Known rows, with every step that occurs
visu nibal: [ 1.19 -1.68 -0.63 -0.99 -1.31  1.06 -0.65  2.84 -1.02  1.34 -1.72 -0.62
  0.29 -1.65  2.35 -1.30  1.37 -2.68 -0.06  0.38  0.11  0.85 -1.81 -0.10
  1.16 -1.99  1.01 -2.38 -1.15]
rugebid visu nibal tibas vune: [ 3.22 -2.33 -2.97  0.91 -3.16 -0.12 -1.48  1.52  1.02  0.23 -5.63 -5.28
 -1.42 -2.10  3.42 -2.13  2.28 -4.98  1.99  1.04 -1.09 -0.85 -3.05  1.00
 -1.45 -5.86  3.52 -1.14 -0.92]
ginu paku tibas vune: [ 1.84 -1.60 -4.01 -3.73  0.35  0.22 -0.04  0.25  2.77 -1.57  0.32 -1.72
 -1.38  0.56  0.40  1.79 -2.00 -0.70  1.05 -0.62 -0.74 -0.37  1.08  4.56
 -1.92 -2.56  2.51  1.78  2.09]
nofabim paku tibas: [ 2.08 -1.10 -2.83 -5.43  2.27  1.44  0.14  3.16  0.81 -2.51  2.86 -1.23
 -0.97 -0.79 -0.47 -0.74 -0.75  1.73 -0.18 -0.63 -1.48 -0.52 -0.85  2.85
 -0.15 -0.90  2.46  0.85  4.31]
rugebid visu tibas vune totu: [ 1.51 -0.25 -5.04  2.22 -1.80 -2.39  0.92 -1.80  1.36 -0.87 -5.47 -5.48
  0.80 -0.13  1.26  0.54 -0.19 -3.22  2.02 -1.44  0.53 -1.70  1.17  0.63
 -4.34 -1.51  2.67  0.71  0.61]
nofabim paku tibas vune totu sulevo: [ 1.45  1.23 -8.43 -3.27  0.32  0.58  0.08 -0.25  1.11 -3.59  1.51 -0.91
  1.25  2.12 -1.07  0.44 -4.87 -0.74 -2.11 -0.46 -0.23  1.77  4.64 -0.19
 -3.68 -0.75  1.24  1.67  5.14]
fati sulevo totu: [-3.91  2.36 -2.11  0.21 -1.22  0.29 -1.98  0.03 -1.44 -0.22  0.17  1.63
  1.63  1.86 -1.14  1.00 -2.31 -2.58 -1.45 -0.06  1.35  0.10  2.71 -3.72
 -1.66 -0.34 -1.71 -1.64  1.54]
sulevo totu vune tibas visu: [-2.40 -0.48  1.66 -2.48  3.37 -0.04  1.80  0.68  3.96  1.04 -3.91 -3.47
  1.35  2.12 -0.67  0.02 -1.31 -2.84  3.04 -4.72  2.96 -2.67  0.35 -0.62
 -3.50 -5.40 -0.65 -1.77 -1.21]
nibal visu: [ 0.57  1.33  0.68 -0.57 -1.05  1.17 -0.24  0.01  2.89  1.65 -1.80 -1.72
  0.97 -0.93  1.85 -1.77  1.14 -0.24  1.45 -0.02 -0.72  0.72 -2.17  1.05
  0.17 -3.28  1.20  0.10 -1.31]
nofabim paku tibas vune totu sulevo fati: [-0.10  3.08 -7.69 -2.76 -0.02  0.10 -0.70  0.47 -0.09 -4.39  2.18 -0.12
  0.80  3.99 -1.76 -1.38 -5.87 -0.58 -2.38  0.35  0.21  0.90  6.82 -2.06
 -3.17 -1.81  1.03  2.86  4.86]
fati sulevo totu vune tibas: [-4.78 -0.35 -0.68 -1.28  1.97 -0.39  0.86  0.41 -0.07 -1.00 -1.86 -1.21
  1.66  3.18 -0.74  0.78 -4.28 -5.14  1.12 -4.49  2.86 -0.48  1.33 -2.63
 -5.00 -1.67 -3.28 -3.10 -0.11]
nibal visu tibas paku: [ 3.16 -0.65  0.50 -4.47 -2.31  1.27 -1.03  0.94  0.95 -0.29 -0.94 -3.33
  1.37  1.17  3.57 -0.53  2.12  0.14  4.79 -0.74 -1.86 -0.30  0.21  1.22
 -1.29 -0.48  3.56  1.41 -2.00]
vune tibas: [-0.49 -2.23  1.37 -0.87  0.20  0.03  1.67  0.87 -0.94 -2.28 -1.13 -0.93
 -0.59 -0.06  0.99  0.12 -1.01 -1.46  1.44 -2.70  0.64 -1.13 -0.35  0.50
 -1.86 -0.31 -1.12 -0.01 -0.73]
ginu paku tibas nibal visu: [ 2.43 -1.09 -0.95 -7.23  0.10  3.35 -0.95  2.46  4.87  0.65 -2.33 -2.21
  0.06 -2.36  3.61 -1.70  0.22 -1.00  3.17  0.05 -1.55  1.63 -2.48  3.38
  2.47 -6.65  4.11  0.38 -1.25]
nofabim paku tibas nibal visu rugebid: [ 3.71  0.79  0.72 -6.11  0.48  3.55 -0.25  2.96  4.35  2.60 -1.50 -3.70
  0.32 -3.92  3.26 -4.02  2.18 -0.90  2.27 -0.70 -1.32  1.01 -4.03  2.66
  1.72 -7.60  3.35 -0.68  1.50]
visu tibas: [ 0.86 -1.26  0.59  0.41 -0.81 -0.40 -1.06  0.51 -0.40 -1.58 -1.72 -1.88
 -1.21 -0.75  0.37  0.10  0.99 -2.62  2.78 -1.04 -1.11 -1.88 -0.01  0.72
 -1.51  0.04  2.14  1.24 -0.67]
vune totu sulevo fati: [-2.45  4.54 -3.66 -0.02 -0.98 -0.92 -1.05 -1.07 -1.90 -2.71  0.56  1.51
  1.04  2.77 -1.68 -1.50 -4.64 -1.47 -2.19  0.93  0.21  1.55  6.31 -4.98
 -1.81 -0.57 -1.21  1.80  0.94]
fati sulevo totu vune tibas paku nofabim: [-1.32 -2.16 -2.57 -8.69  1.73  1.46 -0.84  1.62  0.96 -0.46  4.05 -1.56
  3.77  3.84  0.15  1.72 -2.70 -0.32  3.05 -2.74  1.70  2.07  4.19 -2.16
 -2.69  0.82 -2.14 -0.42  0.61]
sulevo totu: [-2.21  0.79 -1.11  0.03  0.18 -1.28  0.42  0.69 -0.42  0.46 -1.12 -0.39
  0.91  1.77 -1.55  0.04 -0.94 -1.83 -0.24 -0.50  1.66 -1.29  0.63 -1.67
 -0.94  0.14 -1.29 -1.63  0.92]
ginu paku tibas visu: [ 1.60  0.10  0.02 -6.70  2.13  1.62 -1.32  1.35  4.51 -0.70 -0.10 -1.43
 -1.37 -2.41  0.52  0.55  0.58  1.65  2.71 -0.77 -1.82 -1.07  0.19  3.64
  0.78 -5.37  4.11  2.23  0.81]
nofabim paku tibas visu: [ 2.49 -0.11 -1.13 -6.01  2.79  2.35 -0.68  2.69  3.97 -1.01  0.97 -2.01
 -0.35 -1.44 -0.05 -0.62  0.66  2.95  1.14 -0.96 -1.16 -1.62 -0.23  2.80
  0.64 -4.99  4.32  1.79  3.37]
rugebid visu tibas: [ 1.34  0.15  0.21  0.87 -1.60  0.22 -0.88  0.08  0.77 -1.49 -4.09 -3.86
 -1.31 -2.84  1.66 -1.03  3.78 -2.07  4.05 -0.26 -1.77 -2.41 -1.30  0.61
 -0.83 -1.83  3.00  0.09 -0.39]
sulevo totu vune: [-3.33  0.64 -1.38 -0.83  3.10 -1.66  1.42 -0.09  1.85  2.10 -1.71 -1.96
  1.66  3.39 -2.60 -0.39 -2.32 -3.59  0.78 -2.31  2.73 -0.53  0.07 -1.28
 -2.97 -1.49 -2.09 -3.57 -0.01]
paku tibas: [ 0.11 -0.56 -0.73 -2.88  1.62 -0.34  0.05  1.27  0.40 -1.63 -0.57 -1.44
 -1.97 -2.20  0.46 -0.82 -1.27 -0.76 -0.49 -0.79 -0.91  0.12 -1.27  2.38
 -0.81 -2.30  2.14 -0.15  2.42]
vune tibas paku: [ 1.51 -2.45  0.58 -4.78 -0.47  0.80  1.67  1.26 -2.00 -2.02  1.20 -1.08
  1.22  2.48  2.47  1.01 -0.63  1.34  2.35 -2.01  0.22 -0.16  1.87  0.07
 -1.82  2.10 -0.26  0.13 -0.95]
fati sulevo totu vune tibas visu: [-3.79  0.62  0.65 -2.24  2.40  1.15 -0.50  0.25  3.21  0.37 -3.13 -1.92
  1.94  2.18 -0.19  0.93 -2.57 -3.51  2.24 -4.43  2.76 -1.52  1.86 -2.37
 -3.80 -5.72 -0.71 -1.82 -0.60]

Rows
[ 1.96 -0.82 -0.37 -4.28 -0.01  2.43 -0.49  2.28  4.03  1.02 -3.88 -3.08
  0.21 -2.63  4.19 -2.72 -0.23 -1.88  1.66 -0.19 -0.39  1.59 -3.23  2.22
  1.78 -7.22  4.07 -0.80 -0.40]  paku tibas nibal visu
[ 0.86  0.90  5.17 -1.66  0.63  1.00  0.74  0.00  2.59  1.67 -2.86 -2.90
 -0.62 -3.32  1.78 -1.25  2.38 -1.39  2.98 -3.08  0.38 -1.91 -1.35  0.71
 -1.31 -5.99  0.49  0.15 -0.49]  vune tibas visu rugebid
[ 3.96 -3.32 -0.52 -5.50 -2.06  0.14 -1.63  3.62 -2.28 -0.18 -0.63 -2.75
 -0.31 -0.08  3.70 -1.57  1.54 -1.72  2.15  0.75 -2.36  0.99 -1.42 -0.16
 -0.29 -0.98  2.99 -0.89 -2.30]  visu nibal tibas paku
[-3.21  2.78  3.13 -1.96  1.82  0.89 -0.32 -0.57  3.09  2.65 -3.38 -2.72
  1.31 -0.62  0.22 -0.70 -0.62 -4.65  2.50 -4.67  2.17 -1.34  0.18 -2.39
 -4.04 -7.28 -1.46 -2.36 -0.01]  fati sulevo totu vune tibas visu rugebid
[ 0.91  3.13  3.38 -0.71 -1.08  1.12  0.01 -0.52  2.84  3.93 -2.19 -2.87
  0.12 -3.56  2.19 -3.24  2.94 -1.55  1.89 -0.68 -1.05  0.69 -3.59  1.25
 -0.08 -5.03  0.47 -0.69 -0.74]  nibal visu rugebid
[ 2.18 -2.50 -1.80 -7.10  1.30  2.34 -0.81  3.10  2.21 -1.20 -0.66 -0.55
 -0.91 -1.91  1.91  0.17 -1.05 -0.80  1.87  0.10 -0.93  1.20 -0.25  2.54
  2.45 -3.80  3.40  0.25 -0.04]  ginu paku tibas nibal
[ 1.80 -0.96  0.53 -1.98 -0.60  2.34 -1.52  2.68  1.87  2.52 -2.98 -1.60
  0.80 -2.09  2.82 -1.17  2.60 -1.35  1.24 -0.08  0.41 -0.21 -1.32  0.01
  1.68 -5.65  2.92 -1.27 -1.59]  tibas visu nibal
[ 3.32 -1.29 -1.87 -6.48  0.62  4.10 -0.45  3.78  4.31  0.19 -1.30 -2.70
  1.26 -1.38  3.18 -2.85  0.34  0.23  1.84 -0.11 -0.96  1.13 -2.80  2.67
  2.39 -6.05  4.38 -0.11  1.13]  nofabim paku tibas nibal visu
[-2.42 -0.85 -0.30 -2.98  0.70  2.15 -0.99  2.86  1.65  1.72 -4.49 -2.27
  2.21  0.54  1.97 -0.44 -1.04 -5.95  2.03 -3.64  2.78 -0.43  0.10 -2.52
 -2.37 -6.99 -0.15 -4.00 -1.55]  fati sulevo totu vune tibas visu nibal
[ 2.22 -3.10 -0.01 -1.23 -0.94  1.59 -1.39  2.05  0.46 -0.62 -3.61 -1.95
 -0.04 -0.68  2.28 -0.12  0.62 -3.36  3.05 -0.56  0.18 -0.77  0.11 -0.14
  1.19 -2.39  3.30  0.26 -1.85]  visu tibas nibal
[ 1.35  2.24  3.47 -3.26  1.92  0.81 -0.65  0.29  3.58  2.36 -2.49 -3.30
 -1.91 -5.21  1.34 -2.04  2.04 -0.81  1.39 -1.57 -0.89 -0.86 -2.21  2.34
 -0.41 -7.70  3.12  0.21  1.93]  paku tibas visu rugebid
[ 2.48 -1.57 -5.51  0.81 -2.50 -2.59  0.28  0.61  0.60  0.10 -6.71 -6.18
 -0.07 -1.99  2.64 -1.63  0.37 -4.99  0.82 -0.02 -0.44  0.00 -1.83  0.06
 -3.19 -4.22  2.98 -1.19 -0.44]  rugebid visu nibal tibas vune totu
[-4.88  2.06 -2.27 -0.64  1.91 -0.36 -0.85 -0.59  0.91  1.56 -0.79 -0.15
  2.57  3.59 -2.08  0.68 -3.72 -4.24 -0.37 -2.01  2.55  0.62  1.71 -3.37
 -3.50 -1.72 -2.38 -3.43  0.75]  fati sulevo totu vune
[ 0.65 -0.78 -5.98 -0.54  0.61 -2.58  1.82 -0.98  1.22 -1.13 -2.71 -3.53
  0.30  0.45  0.21  0.89 -4.18 -2.16 -1.67 -1.79  1.12  0.47  0.90  2.01
 -4.30 -1.66  1.78  0.42  3.00]  paku tibas vune totu
[ 4.83 -4.84 -1.72 -8.70 -0.99  1.02 -2.91  4.25 -0.04  0.01  3.11 -3.04
  0.33 -1.26  2.54 -1.21  2.31  0.28  3.30  1.26 -2.35  2.40 -0.28  0.44
  1.43 -0.62  2.55  1.34 -1.22]  visu nibal tibas paku nofabim
[ 4.07 -2.23 -1.66 -7.02 -1.00  1.53 -1.96  1.49  1.78 -0.91  2.14 -4.07
  1.19 -1.29  2.41  0.09  3.88  2.29  5.52  0.70 -2.13  0.32  1.74  0.93
  0.88  0.62  3.02  2.25  0.22]  rugebid visu tibas paku nofabim
[-3.49 -1.56  0.07 -1.43  3.02 -1.52  2.97  0.89  0.75 -0.22 -2.66 -2.75
  1.01  3.04 -1.32  0.02 -2.98 -4.62  2.08 -4.73  3.04 -1.67 -0.26 -0.86
 -4.66 -1.39 -2.97 -3.22 -0.85]  sulevo totu vune tibas
[ 2.05  1.66  2.98 -2.07 -1.22  2.48 -0.39  0.59  3.68  4.60 -3.78 -2.86
  0.93 -3.28  3.83 -3.33  2.79 -2.42  2.18 -0.12 -0.15  1.41 -3.50  0.50
  1.73 -7.04  1.51 -1.48 -1.74]  tibas nibal visu rugebid
[ 0.01 -3.42 -1.78 -8.69  2.83  0.24  1.19  2.17  1.73  0.12  3.14 -3.04
  3.07  3.55 -0.32  0.75 -1.62  0.20  3.97 -3.08  1.98  0.90  2.59 -0.31
 -2.21  1.13 -1.95 -0.67  0.04]  sulevo totu vune tibas paku nofabim
[ 3.04 -3.53 -2.52  0.51 -2.63 -0.58 -1.59  1.87  0.11 -0.01 -3.91 -3.82
 -1.34 -0.32  2.42 -1.06  0.16 -5.50  0.87  0.23 -0.62 -0.55 -1.98  1.12
 -1.91 -4.34  2.67 -0.22 -1.06]  visu nibal tibas vune
[ 0.89  2.42 -6.06  1.59 -2.61 -0.54 -0.68 -2.53  1.18 -2.82 -3.96 -3.12
  0.99  0.17  0.85 -0.01 -1.59 -3.65  1.08 -0.01 -0.43  0.39  4.37 -1.98
 -4.42 -1.82  1.72  1.04  1.54]  rugebid visu tibas vune totu sulevo
[-1.49  3.56 -6.11 -0.74 -0.67 -1.17 -0.85 -1.05 -0.44 -3.64 -0.61 -0.51
  0.06  2.83 -1.01 -1.28 -6.58 -2.60 -2.66  0.40  0.52  1.35  6.39 -2.49
 -3.72 -3.02  0.76  2.29  3.29]  paku tibas vune totu sulevo fati
[ 0.42 -0.29 -5.16  1.49 -0.57 -2.60  1.64 -1.99  0.71  0.19 -2.37 -2.35
  1.87  2.28 -0.23  1.51 -3.20 -1.48 -1.34 -1.12  1.88  0.39  2.06  0.15
 -3.63  0.12  0.11  0.68  1.02]  tibas vune totu
[ 0.40  2.90 -5.94  0.50 -3.87 -0.97 -2.22  0.43 -0.96 -2.38 -4.45 -3.02
 -0.17  0.41  1.47 -3.71 -2.09 -5.32 -0.37  1.93 -0.82  1.01  3.48 -4.25
 -2.51 -5.41  1.81  0.45  0.06]  rugebid visu nibal tibas vune totu sulevo fati
[ 1.86 -2.07 -2.04  2.23 -1.96 -0.43 -0.89 -0.80  1.11 -1.18 -2.72 -2.92
 -0.58  1.68  0.86  1.36 -0.29 -3.49  2.23 -1.17  0.29 -2.19  1.43  1.75
 -3.40 -1.33  2.38  1.81  0.07]  visu tibas vune
[-1.66 -3.32 -0.46 -2.80  2.56  0.49  2.34  2.27  1.61  0.50 -4.34 -2.69
  1.97  2.69  0.60 -0.36 -3.05 -5.39  2.45 -3.91  3.98 -0.47 -0.08 -1.64
 -1.75 -3.75 -1.47 -3.82 -1.72]  sulevo totu vune tibas nibal
[ 4.08 -1.98 -1.05 -5.00 -2.65  0.65 -1.52  3.28 -1.29  0.10 -2.43 -4.21
 -0.26 -1.93  4.56 -2.61  3.77 -1.10  3.15  1.52 -2.63  0.30 -2.32 -0.28
  0.25 -2.46  3.81 -1.67 -2.21]  rugebid visu nibal tibas paku
[ 2.83 -1.78 -5.03 -3.04  0.84  1.17  0.32  1.63  2.14 -1.87  1.56 -2.15
 -0.43  1.78 -0.06  0.68 -1.80  0.58 -0.39 -0.69 -0.04 -0.94  0.59  3.69
 -2.04 -2.03  2.63  1.42  4.66]  nofabim paku tibas vune
[ 1.64 -0.30  0.21 -1.99 -1.31  2.89 -0.43  1.32  3.65  2.31 -3.48 -1.85
  1.80 -0.90  3.61 -2.15  0.86 -1.25  1.96  0.37  0.26  1.56 -2.14  0.29
  2.29 -5.45  2.23 -0.77 -2.41]  tibas nibal visu
[ 1.68  0.01  3.92 -2.47 -1.14  2.51  0.80  1.17  3.06  2.95 -4.64 -3.54
  0.51 -3.48  4.49 -3.21  2.00 -3.50  3.35 -2.19  0.31  0.67 -3.67  0.69
  0.34 -7.20  0.71 -1.34 -2.33]  vune tibas nibal visu rugebid
[-2.00  4.20 -1.24  0.01 -1.34  0.97 -2.26 -0.42 -1.44 -2.44  1.60  2.49
  0.10  2.63 -1.10 -2.01 -3.01 -0.76 -1.24  1.71 -0.16  1.05  5.68 -4.31
 -0.21 -1.46 -0.85  1.79  0.73]  totu sulevo fati
[ 0.11  1.69 -5.48  0.27 -2.99 -1.23 -2.22  0.54 -1.91 -2.44 -2.69 -1.55
 -0.10  2.22  0.43 -2.74 -4.32 -5.74 -1.41  1.17 -0.44  1.41  4.44 -4.09
 -3.01 -3.95  1.05  1.38 -0.24]  visu nibal tibas vune totu sulevo fati
